What can hang from each mark
Z_74: Z_533
Z_461: Z_374 Z_521 Z_533
Z_374: Z_74 Z_461 Z_477 Z_593
Z_521: Z_593
Z_593: Z_374
Z_260: Z_461
Z_477: Z_521
Z_533: Z_461

Every row comes from one small tree of marks. Brackets hold a mark, then the marks that hang from it, in the order of their numbers. Every link used is in the known rows. Which tree was each row made from?
Known rows
[Z_593 [Z_374 Z_461]]: [-28.1  -0.9  -4.5   1.7 -15.6  -1.5  -9.1 -10.7  -2.6  15.2  -0.2  -1.2
  17.7   1.4  -2.8 -32.5   9.0  -7.2 -11.9  18.2  21.5   2.8  -1.2 -33.0]
[Z_461 Z_374 Z_521]: [ 39.1   9.5  -5.1  -2.2  10.3 -13.6 -42.9  13.8  14.8   1.4 -10.0  -8.8
 -20.0  -9.5 -31.6  15.7  -5.6  26.6  -4.0 -25.3 -66.5  47.4   5.4 -31.1]
[Z_477 Z_521]: [  4.7  -7.0 -34.4   6.2  21.2  -4.4   2.2   2.2  -0.2   6.1 -16.3   2.7
  19.3   3.7   5.8   0.3   1.3 -19.0 -34.2 -29.3 -30.0  25.9  12.1 -12.5]
[Z_533 [Z_461 Z_374]]: [  6.0   4.8   5.3  -2.2   0.3   4.9 -41.0   1.9  13.4   3.7  -2.8 -13.1
 -11.6  -3.8 -14.8  -3.1 -20.8   5.7 -14.2 -15.2 -61.4   5.1   1.9 -24.6]
[Z_260 [Z_461 [Z_374 [Z_477 Z_521]]]]: [ 10.0  -2.8   9.6  -2.3  11.4  14.1  21.1  21.6   4.4   5.7 -14.6  16.1
  66.4 -13.1 -12.4  12.2  -4.5 -15.2 -22.9 -18.8 -38.4  59.7  -0.7  59.6]
[Z_74 [Z_533 [Z_461 [Z_374 Z_593] Z_521]]]: [ 11.1   4.2  -3.1  -6.5  16.2   7.2 -30.4  17.2  16.6  -4.1   3.0  18.3
 -45.7 -10.9 -15.8  11.3 -23.3  17.9  24.3   5.7 -43.8   7.2 -10.1   7.6]
[Z_461 [Z_374 Z_477] Z_521]: [ 28.0   0.6   1.7  -8.8  16.3  -4.2 -20.9  19.6   8.3  -2.8 -11.2 -20.3
   1.3   1.0 -31.0  22.5  -7.0  33.4  -5.5 -12.2 -48.5  41.5   1.7   7.1]
[Z_260 [Z_461 Z_374]]: [ 30.9  14.3  12.8   2.5 -14.7   5.3 -19.5  10.4   8.8   7.3  -8.4   4.6
  11.0 -15.2 -15.3  -6.0  -3.7  -7.6 -18.5 -10.6 -57.1  46.0   3.0   6.9]
[Z_374 [Z_461 Z_533] Z_593]: [ 36.0   6.0  27.2  -0.2   3.3   3.0  25.8  -9.9   3.9  -3.1  -7.9   6.1
  -3.3  -5.1  17.4  -9.1  -1.3 -46.6   6.2 -24.0  -7.4  -5.9   5.3   6.0]
[Z_74 [Z_533 Z_461]]: [-14.1  -2.9 -31.3  11.3  -5.7  26.0 -18.6   5.4   3.6   2.3  -4.8 -14.9
 -45.2   3.9   7.5 -22.8 -12.3   3.4 -24.1  27.2 -15.3 -21.2   2.3   7.4]
[Z_521 [Z_593 [Z_374 Z_74]]]: [-39.8  -1.4  -0.8   3.1 -20.3 -18.4 -18.3 -20.7 -15.7   5.1  13.7  -0.7
   6.2  15.4  12.5  -6.0  14.4  10.5   8.5   5.9  45.3 -25.0  -0.9 -56.6]
[Z_593 [Z_374 Z_477]]: [-19.5  -9.1   4.8  -1.1 -11.6   5.0  -4.6   0.3 -10.4   7.4  -2.6 -20.6
  38.3  21.1  -2.1 -12.8   3.1   9.9 -19.3   4.1  12.1  23.5  -0.7  -6.2]
[Z_374 [Z_74 Z_533] Z_461 Z_593]: [-20.1 -11.3 -20.8   2.4  -3.8   1.9  34.4 -21.3 -15.8  -0.9  10.1  17.7
  -6.7  10.4  41.7 -29.0  10.7 -30.6   9.9  53.4  26.4 -28.6  -3.7  17.5]
[Z_593 [Z_374 [Z_461 Z_521] Z_477]]: [-21.7  -2.7 -10.8  -8.0   2.7  -0.2   8.5   4.0  -1.9   9.8   1.3  -5.4
  29.9   3.2 -16.7 -15.2   4.2  16.0  -5.4  26.0  25.5  -2.4  -7.3  -3.1]
[Z_260 [Z_461 [Z_521 [Z_593 Z_374]] Z_533]]: [ 25.2  26.8  24.1   7.7 -18.1   3.3 -10.6  15.5  14.1   3.0  -1.9  12.5
  -8.0 -26.3 -22.3   9.9   2.2   7.5  13.0 -36.2  32.1   6.8  -1.4  -4.7]
[Z_477 [Z_521 Z_593]]: [-19.7   0.7 -19.7   4.5  23.0 -12.3 -13.8  -0.4  -1.0   5.6 -16.8   2.9
  10.1  -1.1   2.5  21.0   7.0   2.3  -5.0 -31.8   3.5  -3.1   8.9 -29.6]
[Z_260 [Z_461 Z_374 [Z_521 Z_593] Z_533]]: [ 58.1  31.6  40.4   3.7  -3.8   0.8 -21.1  25.4  25.5  -5.1 -11.6   9.2
 -30.6 -37.3 -35.4  29.8  -4.3  14.6  22.0 -51.0 -24.8  30.1   3.2  16.7]
[Z_260 [Z_461 Z_521]]: [ 39.4  19.0 -35.0   6.2  -0.9  -1.3  -4.8   9.8   5.4   7.9  -5.3   0.5
   0.6 -12.6 -12.6 -10.7  -5.8  -8.4 -32.7   1.1 -42.2   6.0   4.5  -3.9]
[Z_533 [Z_461 [Z_374 Z_74]]]: [ -3.9  -2.7  -6.1  -1.8  -6.9  -2.8 -20.7 -12.3   1.6  -0.9  12.2  -5.3
  -2.7   4.0   4.8  -9.4 -14.0  -8.3 -15.6   2.8 -49.5 -11.1   1.3 -24.0]
[Z_260 [Z_461 Z_374 Z_521 Z_533]]: [ 80.7  23.9  21.6   5.4  -6.0   9.4  -8.9  27.6  25.8  -4.8 -11.5   4.4
 -17.8 -33.7 -33.0  13.0  -9.0  -8.9  -8.0 -46.6 -57.2  56.7   6.0  32.3]
[Z_461 Z_521]: [ 30.8   8.1 -35.9   2.9  11.7 -11.4 -22.7   5.1   5.4   3.4  -8.7 -18.2
 -18.2   2.1 -13.7   3.0  -2.9  10.2 -24.3 -11.7 -42.9  10.3   9.5 -36.3]
[Z_477 [Z_521 [Z_593 [Z_374 Z_461]]]]: [-64.2  -2.1  -2.9  -1.0   8.8  -9.8  -0.9  -5.4  -0.7  15.2  -6.3  23.3
  36.3  -9.0  -3.5   2.2  15.1  -1.7  13.2  -8.0  57.8 -12.4  -4.1 -31.4]
[Z_593 [Z_374 [Z_461 Z_533]]]: [  5.7   3.4  24.3   6.3 -21.6  11.5   7.6  -2.3   7.0   5.7  -5.1  -3.5
   0.3  -6.9  -2.1 -21.5   8.1 -20.9  -4.0 -16.3  27.0  17.2   3.3  -3.2]

Which tree is each row?
[-26.9   1.3  27.7   5.6   2.8   2.3  11.3   2.3  10.0   5.3 -11.4  21.5
  18.6 -19.3  -4.1   6.3  13.9 -14.5  21.1 -37.1  65.2   5.0   1.6  -3.7] -> [Z_477 [Z_521 [Z_593 [Z_374 [Z_461 Z_533]]]]]
[-42.8   6.2 -19.7  -4.0  -4.9 -17.4 -23.9 -13.4  -2.6   4.0  23.8   3.5
 -11.3   1.9  -3.5  -2.8  -7.1  21.8  10.4  13.8  31.8 -61.1  -7.9 -64.1] -> [Z_533 [Z_461 [Z_521 [Z_593 [Z_374 Z_74]]]]]
[ 32.3   1.3   0.0 -10.7  14.5 -29.4  -7.8  -7.7   0.0  -6.3  12.5  17.2
  -1.6   1.0   0.7  15.8  -5.9  -6.0  15.5 -13.6 -48.8  22.2  -1.3 -31.8] -> [Z_461 [Z_374 Z_74 Z_593] Z_521]
[-19.4 -10.7 -43.7  11.5 -12.5  17.2   2.0 -10.9  -7.5  -2.2  10.3  -7.1
 -37.3  12.7  26.3 -28.4  -6.3 -10.7 -23.6  44.5  -0.6 -41.1   2.0   6.2] -> [Z_374 [Z_74 [Z_533 Z_461]]]
[ 41.4   4.8   1.8  -4.0   8.6 -12.7  42.9 -15.8   0.8  -8.4  10.3  15.4
 -12.7  -6.1  19.3  -3.8   0.6 -44.7  11.1  -8.9   2.7 -24.2   3.3   1.3] -> [Z_374 Z_74 [Z_461 Z_521 Z_533] Z_593]
[-29.6 -19.8 -10.3  -2.8   0.4  10.0  57.2 -16.3 -23.2  -5.3   9.2   7.5
  15.6  20.1  41.7 -23.3  10.1 -24.1   8.2  68.5  41.1 -38.6  -8.1  52.4] -> [Z_374 [Z_74 Z_533] Z_461 Z_477 Z_593]
[ 15.9 -10.3  27.7  -6.8   0.5   5.4  67.1 -20.6 -13.4 -10.5   7.4  -0.2
  29.1  12.5  37.4 -11.6   3.2 -52.2   4.1   2.9  23.2 -33.8   0.2  41.8] -> [Z_374 Z_74 [Z_461 Z_533] Z_477 Z_593]
[ 14.4   1.0  21.4  -3.0  -4.3  12.3  22.3  10.7   9.0  -1.0  -3.9 -10.1
   9.3  -5.4 -17.4  -6.4   3.1   2.4  -0.1  -7.5  35.2  13.5  -2.1  25.4] -> [Z_593 [Z_374 [Z_461 Z_521 Z_533] Z_477]]
[ 42.7  20.7  -4.6   0.7  -0.7  -3.2 -23.7  19.5  16.3   5.8  -6.1   7.3
   3.4 -23.0 -31.5   6.3  -7.5   6.5 -12.3 -12.9 -65.3  44.6   1.7   3.3] -> [Z_260 [Z_461 Z_374 Z_521]]
[-36.8 -23.3 -15.1   8.0 -24.2  16.0  18.9  -4.0 -21.7  -1.7  10.4  -8.8
  14.1  26.2  20.6 -23.4  14.7   9.1 -10.4  55.0  51.8   9.7  -4.6  31.6] -> [Z_593 [Z_374 [Z_74 Z_533] Z_477]]
[-68.0  -7.1 -12.6   8.5 -24.4  10.2 -14.8 -12.7  -9.7   2.1  19.5   5.4
 -26.7   8.5  17.4 -16.9   2.3  20.6  14.4  42.6  66.1 -57.4  -9.4 -19.3] -> [Z_521 [Z_593 [Z_374 [Z_74 [Z_533 Z_461]]]]]
[ 53.2  20.3  35.3   1.2   7.8  -8.5 -40.1  19.4  24.1  -9.7 -15.8  -9.4
 -53.9 -22.1 -35.7  41.9  -1.8  33.6  30.8 -64.1 -23.0  31.1   7.7 -15.8] -> [Z_461 Z_374 [Z_521 Z_593] Z_533]
[-59.7 -25.3 -17.2  -3.7   2.5  -0.8  53.0 -14.2 -17.8   7.9   9.0  17.1
  78.7  11.5  21.1 -20.2  14.6 -27.5 -18.0  30.3  53.0  -1.8  -5.1  19.2] -> [Z_593 [Z_374 Z_74 Z_461 [Z_477 Z_521]]]
[  9.0   5.1  22.4 -10.2   9.5  -3.0 -28.2  -4.2   8.9   2.2   3.5   8.3
  -1.0   0.3  -2.8   3.7 -25.3 -10.9   8.4 -22.0 -63.3   0.1  -3.9 -24.2] -> [Z_533 [Z_461 [Z_374 Z_593]]]
[-26.0   1.9  50.3  -1.2 -13.9  12.4  13.1  -0.6  -0.2   0.8  -6.2 -13.5
  13.9  -1.3  -3.0   0.4  11.4   6.3  22.7  -6.3  76.6 -20.2  -4.0  15.5] -> [Z_521 [Z_593 [Z_374 [Z_461 Z_533] Z_477]]]
[-22.7 -12.1 -36.8  11.5 -14.5   9.5  22.7 -14.1 -12.2   0.9   3.4  -1.5
 -22.1   6.1  28.1 -36.6  17.9 -12.6 -12.8  60.5  28.2 -25.7   3.1  17.3] -> [Z_374 [Z_74 Z_533] Z_461]
[-30.9 -19.2 -14.1  -2.8   1.5  20.8  37.8 -12.9 -19.0  -7.8  16.8   3.4
  -0.3  25.2  41.4 -18.3 -12.9 -19.4  -3.8  48.7  13.3 -58.8  -9.3  40.4] -> [Z_374 [Z_74 [Z_533 Z_461]] Z_477 Z_593]
[  2.9 -10.9  -9.7   9.2 -14.4   5.1 -15.2  -0.2  -3.3  -5.6   1.0  -1.5
 -25.9   3.0   5.8  -7.1  10.7   9.5  -0.5  25.5 -18.8  36.8   3.8  16.3] -> [Z_461 [Z_374 [Z_74 Z_533]]]
[-35.3  13.3  -9.6  -2.9   1.2  -9.2 -46.9   1.6   8.7   8.3   9.3  -0.6
 -20.6  -4.1 -22.9   6.1 -13.0  33.7  10.7  -6.0  18.2 -42.8  -6.9 -62.8] -> [Z_533 [Z_461 [Z_521 [Z_593 Z_374]]]]
[-10.7  -5.2  10.8 -11.6  13.4  -0.1  34.9 -13.6 -12.9   4.3  -2.6  -3.8
  37.7  15.6  21.0 -10.4  -0.8 -24.7  -1.0  18.9   3.8 -27.7  -3.9  12.2] -> [Z_374 Z_461 Z_477 Z_593]
[ 73.4  22.5  -3.0  10.3  -5.5   9.7  10.3  17.2  15.7  -1.5 -10.3  -1.8
 -17.6 -22.4 -13.2  -0.2  -6.4 -24.3 -27.5 -34.2 -36.6  20.3   9.7  25.3] -> [Z_260 [Z_461 Z_521 Z_533]]
[ 44.4   9.4  11.6 -10.9  21.4 -23.4 -29.6   7.3  10.7  -1.1  -2.7  12.7
  -7.0  -5.3 -19.4  22.0 -10.2   8.6  16.6 -31.6 -64.9  43.7  -1.1 -28.5] -> [Z_461 [Z_374 Z_593] Z_521]
[ -2.7  -5.3 -38.8  -1.2  10.7  -0.2  12.8  -7.8  -4.3  -7.0  19.4  15.8
 -36.7   6.2  22.3 -12.1 -15.0 -13.2   3.0  37.9  -8.7 -49.0  -5.8   2.6] -> [Z_374 [Z_74 [Z_533 [Z_461 Z_521]]] Z_593]
[  2.1 -13.0   6.1  -5.1  25.9   3.2   3.1  16.3   2.1   0.2 -17.6  -0.3
  44.1   0.8 -12.9  25.2  -2.3   2.9 -14.7 -30.0 -36.4  59.1   4.3  27.7] -> [Z_461 [Z_374 [Z_477 Z_521]]]
[-47.1 -13.7 -26.7   9.7 -27.7  17.7  -5.3 -10.3  -8.5   3.3  19.8   4.0
 -15.4  10.9  19.3 -38.0  -2.8  -1.6 -12.9  48.7  31.8 -21.2  -5.8  -3.7] -> [Z_593 [Z_374 [Z_74 [Z_533 Z_461]]]]
[ 44.5  18.7   6.4   6.5   7.3  -8.6 -21.2   9.2  13.7  -7.5 -14.9 -18.2
 -47.7 -11.3 -16.1  27.0   1.5  18.7  10.5 -48.5  -0.6  -5.4  11.0 -21.7] -> [Z_461 [Z_521 Z_593] Z_533]
[-29.4  -7.9  -7.2  -3.0  27.0  -3.4   8.4   4.1  -8.6   2.0 -17.1  -7.2
  34.0   9.3   2.2  26.7   5.1   9.2  -5.5 -22.7  14.8  -9.2   4.4   6.9] -> [Z_374 [Z_477 [Z_521 Z_593]]]
[ 42.2  -9.7  54.9  -8.2   0.4  -0.6  33.6  -4.7  -4.2 -17.8   4.8   0.6
  19.9  11.0  17.4  19.1  -4.9 -27.1  16.6 -35.2 -19.8  34.4   1.5  38.2] -> [Z_461 [Z_374 Z_74 Z_477 Z_593] Z_533]
[-51.5  -9.4  10.3  -3.1 -16.5 -10.1   6.2 -16.9 -22.7   1.4  12.0 -11.1
  35.5  24.6  14.5   0.5  13.8  16.8   8.3  19.3  60.0 -29.5  -4.4 -21.3] -> [Z_521 [Z_593 [Z_374 Z_74 Z_477]]]
[  5.7   8.4  18.2 -10.1  17.9 -11.5 -32.8  16.8   6.9  -3.6 -11.2 -19.1
 -10.3  -2.6 -33.9  40.4  -2.4  54.1  24.7 -17.3 -15.3  12.1  -1.5  -8.5] -> [Z_461 [Z_374 Z_477] [Z_521 Z_593]]
[-60.7 -15.9   2.8   4.6 -21.5   9.6   7.7  -5.2 -22.1  -2.3   9.7  -7.1
  -0.8  20.5  18.6  -4.5  19.2  31.1  18.7  47.1  85.6 -21.4  -8.8  17.4] -> [Z_521 [Z_593 [Z_374 [Z_74 Z_533] Z_477]]]
[  7.9   8.3  -1.5  -4.1   8.1 -28.6 -35.0  -2.9   2.2  -4.5   4.7  -1.6
 -21.5  -4.4 -15.4  29.6   5.5  34.0  23.5 -13.9 -16.9  -3.5   2.0 -41.9] -> [Z_461 [Z_374 Z_74] [Z_521 Z_593]]
[ 50.3  -0.5  48.7   0.5  -2.9  15.6  -3.5  16.1  11.0 -10.3 -17.7 -27.4
  -1.7  -0.8 -15.1  22.1  -3.9   2.3  -4.2 -44.2 -34.6  55.1   8.1  40.2] -> [Z_461 [Z_374 Z_477] Z_533]
[-31.8 -22.1 -14.8 -11.3  27.9  -9.3  73.6 -20.9 -20.7  -0.4   6.8  25.6
  74.0  15.9  38.9  -5.8   5.6 -53.1  -5.6  19.4  20.8 -28.3  -4.1  29.7] -> [Z_374 Z_74 Z_461 [Z_477 Z_521] Z_593]
[ 18.0  -4.4 -24.8   5.5  -1.7  -2.9 -21.1  10.7   5.1  -7.9   2.5   3.3
 -45.3  -5.1 -10.2   2.8   6.4  26.2   6.0  19.4 -24.6  36.2   2.1  10.0] -> [Z_461 [Z_374 [Z_74 Z_533]] Z_521]
[ -2.1   0.7   8.6 -10.3  10.3 -18.6  -8.7   2.3  -4.6  -8.6   3.9 -10.7
   0.0   3.3 -14.8  33.6   3.7  41.5  22.8   0.8  -0.4  -7.5  -2.6  -9.1] -> [Z_461 [Z_374 Z_74 Z_477] [Z_521 Z_593]]
[-14.7 -13.1 -47.9   2.7   4.9  18.1  18.7   3.5  -6.9  -7.9  11.4 -13.3
 -29.8  13.1  12.4 -13.2 -10.2  11.3 -18.4  54.7   5.5 -50.3  -3.7  39.1] -> [Z_374 [Z_74 [Z_533 [Z_461 Z_521]]] Z_477]
[-22.6   3.1  29.8   5.2 -24.8  -4.5  14.7 -20.4  -4.9  -0.3   9.9   5.5
  -1.0  -2.4  13.5  -9.1  18.7 -12.7  25.0  -3.0  75.8 -30.6  -0.5 -19.5] -> [Z_521 [Z_593 [Z_374 Z_74 [Z_461 Z_533]]]]
